What can hang from each mark
k_626: k_592 k_872
k_872: k_100 k_377 k_565 k_766 k_850
k_592: k_100 k_565 k_626 k_850
k_377: k_872
k_973: k_565 k_766
k_100: k_872 k_986
k_766: k_592
k_986: k_100
k_565: k_592 k_872
k_714: k_100 k_565

Each row was made from one small tree. Brackets hold a mark, then the marks that hang from it, in the order of their numbers. Every link used is in the known rows. Write each row's tree.
Known rows
{k_592 k_565 k_626}: [-13 -14   8  -2 -21   8 -17  18 -15   8  -6  -6 -20 -12  11  -1  -1  -1
 -20  -4 -27  15 -12   1   0   3   1 -12   1   5   5  -9   5  14]
{k_592 k_100}: [ 27 -17   6  -3 -22  -5  -7   4   3  -4   7 -14 -11 -17 -14   4  -7   1
  -9   3 -16   8 -26  -8  -4 -13  -8 -18  -4 -10   6   2  -3  -2]
{k_714 {k_100 {k_872 k_565 k_850} k_986}}: [ 15 -31  20  20 -17  11   0  -9  24 -11  -9   9  23  -6 -25 -26 -20 -28
   4 -12  -8  22 -13  19  -2  -4 -34 -18  24  -2  -1   1  -1 -49]
{k_973 {k_565 {k_592 k_100} {k_872 k_377 k_766 k_850}}}: [ 22 -45  27   2 -29 -21   7  10 -16  -5  -3   1  -1  -2  20  15 -22  10
  -9   0 -21  32 -24 -21  17 -21  -9 -54   3  -7 -21  15  14 -22]
{k_100 k_872 k_986}: [  0   9  15   6  -3  12   4  -1  11  -9  -9  22   4  -9 -16 -18  -6 -26
   0 -12   6  10  -7  26   6   3 -19   7   8   1 -14   9 -11 -16]
{k_100 {k_872 k_377 k_766 k_850}}: [  6 -26  29   2 -20   9  16 -10   6 -23  -9  20  12  11  21  -9 -26 -14
  15   4  10  30 -18   4   6 -20  -6 -14  -3  -5 -12   3  22 -48]
{k_592 {k_100 {k_872 k_377 k_766}} k_565 k_850}: [ -1 -45  41 -18 -32  -2   6  -5  -3  -3 -10  -1 -12  10   7  -9 -15 -22
  -9  -9 -29  38 -31  -3  18  -7  11 -50   2  11  13  -3  29 -26]
{k_100 {k_872 k_377 k_565}}: [ -5 -28  14  17  -8  18   0  -4   9 -17 -12  16   4   4  10   3 -17  -2
  -1   2 -13  18 -11  13  11  -8 -10  -4   0  -5 -22  -3  10 -43]
{k_592 {k_100 {k_872 k_377 k_565} k_986} k_850}: [  7 -33  32   9 -17  12  10 -24  16  -1 -10   7   1   6 -18 -23 -20 -28
 -13 -19 -34  30 -33  17  11  -6 -15 -40  15  14  -1   0  10 -46]
{k_986 {k_100 {k_872 k_565 {k_766 k_592} k_850}}}: [ 33 -40  16   3  -4  -4  -3  -1   7 -17 -13  17  31  12  21 -11 -10 -23
  22   5  -5  12 -10  -8   3 -11 -13 -31   7  -2   2   2  16 -42]
{k_626 k_592 {k_872 k_377 k_565 k_766}}: [ 13 -23  12  13 -15  -1   4  -3 -16 -24  14   3  16   2  43 -13  -5  41
  -6   7 -11  12   2  -3  19 -10 -20  -7 -10  -5 -29  -7  12  -9]
{k_714 {k_565 k_592}}: [ -3 -22  -5   8  -2   4 -12  39  -9  -7   2   7  -3 -21  11   0   1   8
  -6   1 -17   6   0 -33  13 -10 -17  -8 -15 -17  -8   6   3  12]
{k_100 {k_872 k_377 k_766} k_986}: [ -3  -5  29   3 -17  22  17 -16  -5 -14  -7  26  11  -1   1 -10 -11 -32
  10  -8   2  18 -19  16  17  -9  -9  -5   0   3 -33   1   7 -26]
{k_565 k_592}: [ 17 -11  -2   3  -8  -9  -9  23  -3 -11   6  10  -6 -16   5   2   2   6
  -9   1  -3   4  -8 -21   5 -14 -16  -7 -19 -10  -6  20  -3  13]
{k_986 {k_100 {k_872 {k_766 {k_592 k_626}}}}}: [ 28 -21  24  -6 -21  -9 -10   1  -7  -4  -3   6   7   8   7  -5   6 -28
   6  -2 -10   1 -17  -6  15  -1 -10 -21   8   4 -13   7   2  -2]
{k_592 k_100 k_850}: [ 26 -23  15  -9 -18 -14  -3  -1  12   1   4 -17 -16  -7 -14 -17  -9  -6
 -16  -9 -23  20 -34  -7  -4 -12  -6 -32  -2   1  28   7   9 -11]
{k_592 k_100 k_565}: [ 10 -24   7 -10 -23  -1 -12  15  -9   3  -2 -11 -16 -16  -4   9  -8   2
 -13   2 -30  14 -18 -11  -1  -6   4 -27  -3  -3  18  -4   5   5]
{k_986 {k_100 k_872}}: [ 26 -10  13   1  -1 -10  -8   1  23 -14  -8   8   4   1 -13   3  -3 -20
   3   4  -6   4  -6  -3   5  -5  -5 -11   2  -3   2  18 -11 -25]
{k_592 {k_100 {k_872 k_766}} k_565 k_626 k_850}: [ -1 -45  40 -22 -42  -9  -7  -1  -3   7 -10 -11 -20   5   4 -22  -4 -34
 -19 -16 -23  42 -38  13  15   7   6 -54  18  12  13 -11  19  -6]
{k_973 {k_565 {k_592 k_626 k_850}} k_766}: [-10 -16  11  -7 -37 -17 -15  21 -25   8  -9 -15 -25  -6  43 -19   1   1
 -14 -19 -15  27 -27  -3  33   7  -9 -42  -3  -2  -8   4  15  16]
{k_565 k_872}: [ 19  -8  10  -1   1 -19  -5  13   0   1   0   2  -9 -11  -7  -1  -2  13
 -21   0  -6   8 -10   2 -10 -16  -8   2   6 -15  -5  15  -8  -6]
{k_377 {k_872 k_100 k_766}}: [ 18 -20  30 -19 -14   0 -10  -9  10 -12   3   7   7 -12  15   4  -9 -21
   9  11  20  18 -19   0  10 -13   2 -17 -11 -18 -14  10   5 -24]
{k_872 {k_100 k_986} k_377 k_565 {k_766 k_592} k_850}: [ 13 -41  21   7 -18  37  10 -23 -21  -7  -3  24  31   7  38   2 -36 -16
  18   5 -21  17 -26 -15   2 -26 -20 -40  -6  -1 -13 -10  39 -46]
{k_766 {k_592 {k_565 k_872} k_850}}: [  6 -19  16 -12   3 -18  -9  31 -27  20  -9   5 -15   6  15 -19   0  18
 -29 -14 -35   7  -7 -13  -1  -5  -6 -14   2  10  26  15  21  13]
{k_100 {k_872 k_377 k_565 k_850} k_986}: [ -4 -20  21  24  -4  29  16 -18  14 -15 -18  30  22   7   3 -18 -31 -19
   6  -7 -11  26 -10  21   0 -11 -21 -12  12   6 -15  -1  11 -62]
{k_626 {k_592 k_565} k_872}: [  6   2   4   1  -6 -13 -11  24 -12 -11   8  -1  -3  -5  25 -16   1  48
 -22   0 -12   6  24  -3  11   6 -16   5  -8   2   7  10  -2  22]
{k_626 {k_592 {k_100 {k_872 k_377 k_766} k_986} k_850}}: [ 21 -14  35  -2 -29  -4  15 -10  -6 -16   7  11   7   6   0 -30  -9 -17
 -10 -18 -17  26 -21   2  29  -8 -21 -30   4  14  -4  12  12 -13]
{k_986 {k_100 {k_872 {k_766 {k_592 k_565 k_626}} k_850}}}: [ 19 -31  28  -7 -20  -7  -7   6  -8  -3 -13  11  12  14  20 -10  -7 -26
   9  -1 -16  15 -10  -9   7  -2  -5 -36  11  12   8   4  15 -16]

Write each row's tree
[ 22 -24  34  -8 -17  -2   6  -9 -18  -1   7  25   4  -6   5  19 -12 -14
 -13   2  -8  15 -20 -21  15 -29 -13 -37  -6 -11 -37  27   1 -10]
{k_565 k_592 {k_872 {k_100 k_986} k_377 k_766}}
[  2 -28  19  16 -17  10  -9  24   4  -1   2  11  10 -16 -29 -16  -1 -24
  -5 -17 -19   9   0 -14  26   2 -38 -15  12  -6 -20  13  -9  -3]
{k_714 {k_100 k_872 k_986} {k_565 k_592}}
[  2 -27  25  -7 -14  10 -11  13 -31  20   2   7   3 -10  13  -3  -3 -12
 -13  -5 -24   6 -18 -11  13  -7 -21 -23  17 -14 -25  -5   8   8]
{k_714 {k_565 {k_872 {k_100 k_986} {k_766 {k_592 k_626}}}}}
[ 18 -28  23  -5 -22  -8  -7  18 -40  21   0  -1 -16   4   3  12  -9  26
 -27  -3 -51  -1 -13 -23   5 -15  -7 -24   4   7   2  10  14  12]
{k_766 {k_592 k_100 {k_565 {k_872 k_377}}}}
[ 24 -27  26  -2 -12 -11  -7   2  -8   0   7  15 -10  -1   0  31 -16  12
 -26   7 -16  10 -13 -28   9 -30 -15 -29  -9 -15 -22  37  -2 -12]
{k_565 k_592 {k_872 k_100 k_377}}
[ 31 -19  18 -12 -25 -13  -3   2 -20   3  15 -13   0  -3  15 -15   3  22
  -4   3  -4  -2 -19  -6   4  -3 -17 -14  -3  -5  -8   0   6  17]
{k_626 {k_872 {k_766 {k_592 k_100}}}}
[ 27 -43  25  10  -9   4   4 -10   1 -16 -13  19  29  20  25  -2 -19 -16
  21   6 -18  13 -13 -15   8 -18 -11 -35   3   4  -8   2  23 -52]
{k_986 {k_100 {k_872 k_377 k_565 {k_766 k_592} k_850}}}
[  6 -43  11  -2 -18   1  -9   8 -24   5  -2  -2   4   0  38 -27   4 -10
  -3 -10 -21  16 -34   0   6  -5 -12 -27   2   3  -4 -20  32   2]
{k_872 k_565 {k_766 {k_592 k_626 k_850}}}
[ 15 -43  28  13 -13  -6  -6 -10  17  -7 -10  11   3  16   1  -3  -7 -23
 -13  -8 -35  20 -18 -12  19  -7 -11 -46   5  14 -10  17   3 -37]
{k_986 {k_100 {k_872 k_377 {k_565 {k_592 k_626 k_850}}}}}
[  0 -29  13  12  -1  -4  -4  30 -17   4   2  12  -7  -9   7  10  -6  21
 -22  -1 -31   8  -1 -34  16 -21 -15 -13  -4 -14 -24  18   2  -2]
{k_714 {k_565 k_592 {k_872 k_377}}}
[  8 -17  21   1   2  18 -12 -16  18  -3  -7  16  16 -16   0  -2 -14 -22
  -1   1   1  15 -11  16   5  -4 -14 -16   3  -8 -15   7  -7 -38]
{k_377 {k_872 {k_100 k_986} k_565}}
[ 16 -10  22  10 -21   6  -4  -3  16  -4   0   4   6 -11 -39 -17  -6 -29
  -3 -14  -7   9 -13  15   8   0 -29  -2  15  -1  -9  11 -12 -17]
{k_714 {k_100 k_872 k_986}}
[  6 -24  19  -9  -2   8  -7  16 -27  12   1  13  10 -12  13   0  -5  -8
  -4  -1 -18   4 -10 -17  12 -12 -19 -18   9 -19 -18   0  10   1]
{k_714 {k_565 {k_872 {k_100 k_986} {k_766 k_592}}}}
[ -1 -23  18   1 -11  -7   2   9 -18  -4  -9  -1  -6  -6  25  16 -10  13
  -6   0 -18  21 -18  -1  16 -11   4 -16   1 -10 -28   0  13 -19]
{k_973 {k_565 {k_872 k_377 k_766}}}
[ 10 -27  26  -9  -6  16  -6 -19  10  -9  -5  17  24 -17  14  -4  -9 -34
  11   4  11  22 -20  15  10  -8  -7 -24   0 -12 -24  -3   3 -36]
{k_377 {k_872 {k_100 k_986} k_565 k_766}}
[ 20 -59  18  -5 -35 -12  -8   2  -7  -2   5  -8  -1 -10  18 -16   4 -22
 -12  -7 -19  32 -45  -9  12 -11 -11 -60   2  -3  -9 -11  18  -1]
{k_872 {k_565 {k_592 k_100 k_626 k_850}} k_766}
[ -1 -22  27  -6 -41  -7  -3   8 -33  11 -12 -13 -20  15  37 -15 -15   9
  -4 -18 -30  18 -30   0  39   6 -10 -40   4   6  -3   2  31  -9]
{k_973 k_565 {k_766 {k_592 {k_100 {k_872 k_377}} k_850}}}
[ 11 -13  19  -7  -2   3  -8  14 -25  17  -9  19   3   2  11  -2 -19   6
 -16  -5 -24   5  -2 -10  -7 -10 -18 -21   9   4  16  16  13  -4]
{k_766 {k_592 {k_565 {k_872 {k_100 k_986} k_850}}}}
[ -5   4  23  13  -9  23  12 -12   4  -8  -9  25   2   0 -11  -9 -16 -20
  -2 -11  -9  11 -11  17  11  -5 -15   4   2   7 -24  10  -3 -28]
{k_100 {k_872 k_377} k_986}
[ -4  -9  10 -20 -22  -8 -11  24 -43  16  -8  -5 -17   4  45 -30   0  12
  -7 -12 -24   8 -17 -13  13  -3  -1 -20  -9   2  24   0  32  22]
{k_973 {k_766 {k_592 k_565 k_850}}}
[ 17 -29  13   1  -7 -19 -12  20   4  -5  -9   7  -3  -6  17  19 -23  12
 -13   2  -6  26  -5 -13   9 -11 -18 -39   2 -16  -4  28   3 -24]
{k_973 {k_565 k_592 {k_872 k_100 k_850}}}
[  7 -28  18 -13  -7 -14   0  17 -13  -2 -12   8   3  -5  23  -7 -10   3
  -7   4  -7  28  -8  -4 -12 -18   6 -24   6 -10  11   1  16 -15]
{k_592 {k_565 {k_872 k_766 k_850}}}
[  2 -15  27   1 -25  18   1   7 -30  13  -7  14  -5   6  -4  -2 -14  -5
 -11 -13 -41   0 -11  -5  18   1 -15 -19   6  19  -4   5  12   3]
{k_766 {k_592 {k_100 {k_872 k_377} k_986} k_565}}
[ 34 -10  18  -3 -18 -30  -3   3   7  -7  20 -18  -7   2   2 -34  -3  36
 -28  -9 -16  13  -6  -3   9   0 -26 -20   0   6  20  18  -3   8]
{k_626 {k_592 k_100 k_850} k_872}
[  6 -35  27   6 -19   7 -11 -13 -12  17   5  -8 -10  19  24 -16 -15  21
 -26  -8 -39   8 -23  -4   6  -1 -25 -29   2  13   0   2  22 -11]
{k_766 {k_592 {k_626 {k_872 k_100 k_377 k_565}} k_850}}
[ 10 -27  22 -10 -25  18   0 -17  -7 -15   6   6   0  -4  23  27 -21 -12
   9  15  -7  17 -29 -20  10 -27   2 -25 -22 -17 -16   0  22 -25]
{k_872 k_100 k_377 k_766}
[ 18 -16  15  -6  -6 -15 -12  22  -9 -10   1  11   3  -2  21   1 -18  25
 -21   5 -13  19  13 -13   4 -16 -16 -20   2  -8  19  22   8 -11]
{k_626 {k_592 {k_565 {k_872 k_100 k_850}}}}
[ 17 -19  11  -9 -19 -18  -9  22 -10  -7   5  -9 -11  -5   9 -18  -3  15
 -25 -10 -35  20  -6 -17  14  -5  -8 -31  -5  10  35   9  15  12]
{k_626 {k_592 k_100 k_565 k_850}}
[ 21 -37  16 -14 -30  -2   0  15 -29  -1  -1   0   7  -1  30 -11 -15  -1
   9   3 -16  16 -21 -22  -4 -16  -5 -36  -4   1  21  -8  33   0]
{k_872 {k_766 {k_592 k_100 k_565}} k_850}
[ 28 -21  20  -6  -4 -13  -5  -3  14  -3  -1   7  -1  -2  -1   6 -26   5
 -14   9   1  20 -13  -3 -17 -25 -13 -23   8 -20  12  22   2 -38]
{k_565 {k_872 k_100 k_850}}
[ 16 -46  19  17 -33  -4 -20   9  11  -5   2  -3   1  -7 -17  -6  -2 -16
 -14  -8 -13  17 -16   5  16   0 -33 -24  16  -6 -21   6  -5 -13]
{k_714 {k_100 {k_872 {k_565 {k_592 k_626}}}}}
[ 18 -14  32   5  -6   7   9 -22   5   1  -3  17   5   4  -7   8 -36  -2
 -14   1 -17  19 -17  -4 -11 -30 -17 -26   9  -6  -4  23   3 -49]
{k_565 {k_872 {k_100 k_986} k_377 k_850}}
[  2 -46  29  13 -28  17   6  -6 -16 -10 -10  19  16  19  38 -16 -21 -10
  10  -2 -10  25 -22   8  11 -12 -19 -24  10   4 -24 -12  32 -39]
{k_100 {k_872 k_377 k_565 {k_766 {k_592 k_626}} k_850}}
[ 13 -21  28  -3 -22  28  15 -31  -1 -15   0  19  19   1  18   6 -38 -26
  17   7  -5  26 -28 -13  -2 -31  -9 -35 -10  -5  -7   2  25 -48]
{k_872 {k_100 k_986} k_377 k_766 k_850}
[ -1 -12  25  -6 -13  14   9   7 -17  -5 -17  32  20   5  20 -31 -14 -27
  15 -12   4  18  -5  12   6   0 -17 -14   9  11   0  -1  21 -13]
{k_100 {k_872 {k_766 {k_592 k_565}} k_850} k_986}
[ -7 -34  32  13 -26  25   5   0  -5  -4   0   6  16  -8 -16 -11 -11 -32
   9 -11 -26  17 -14  -8  28  -6 -22 -15  13  -6 -30  -9  10 -25]
{k_714 {k_100 {k_872 k_377 k_766} k_986} k_565}
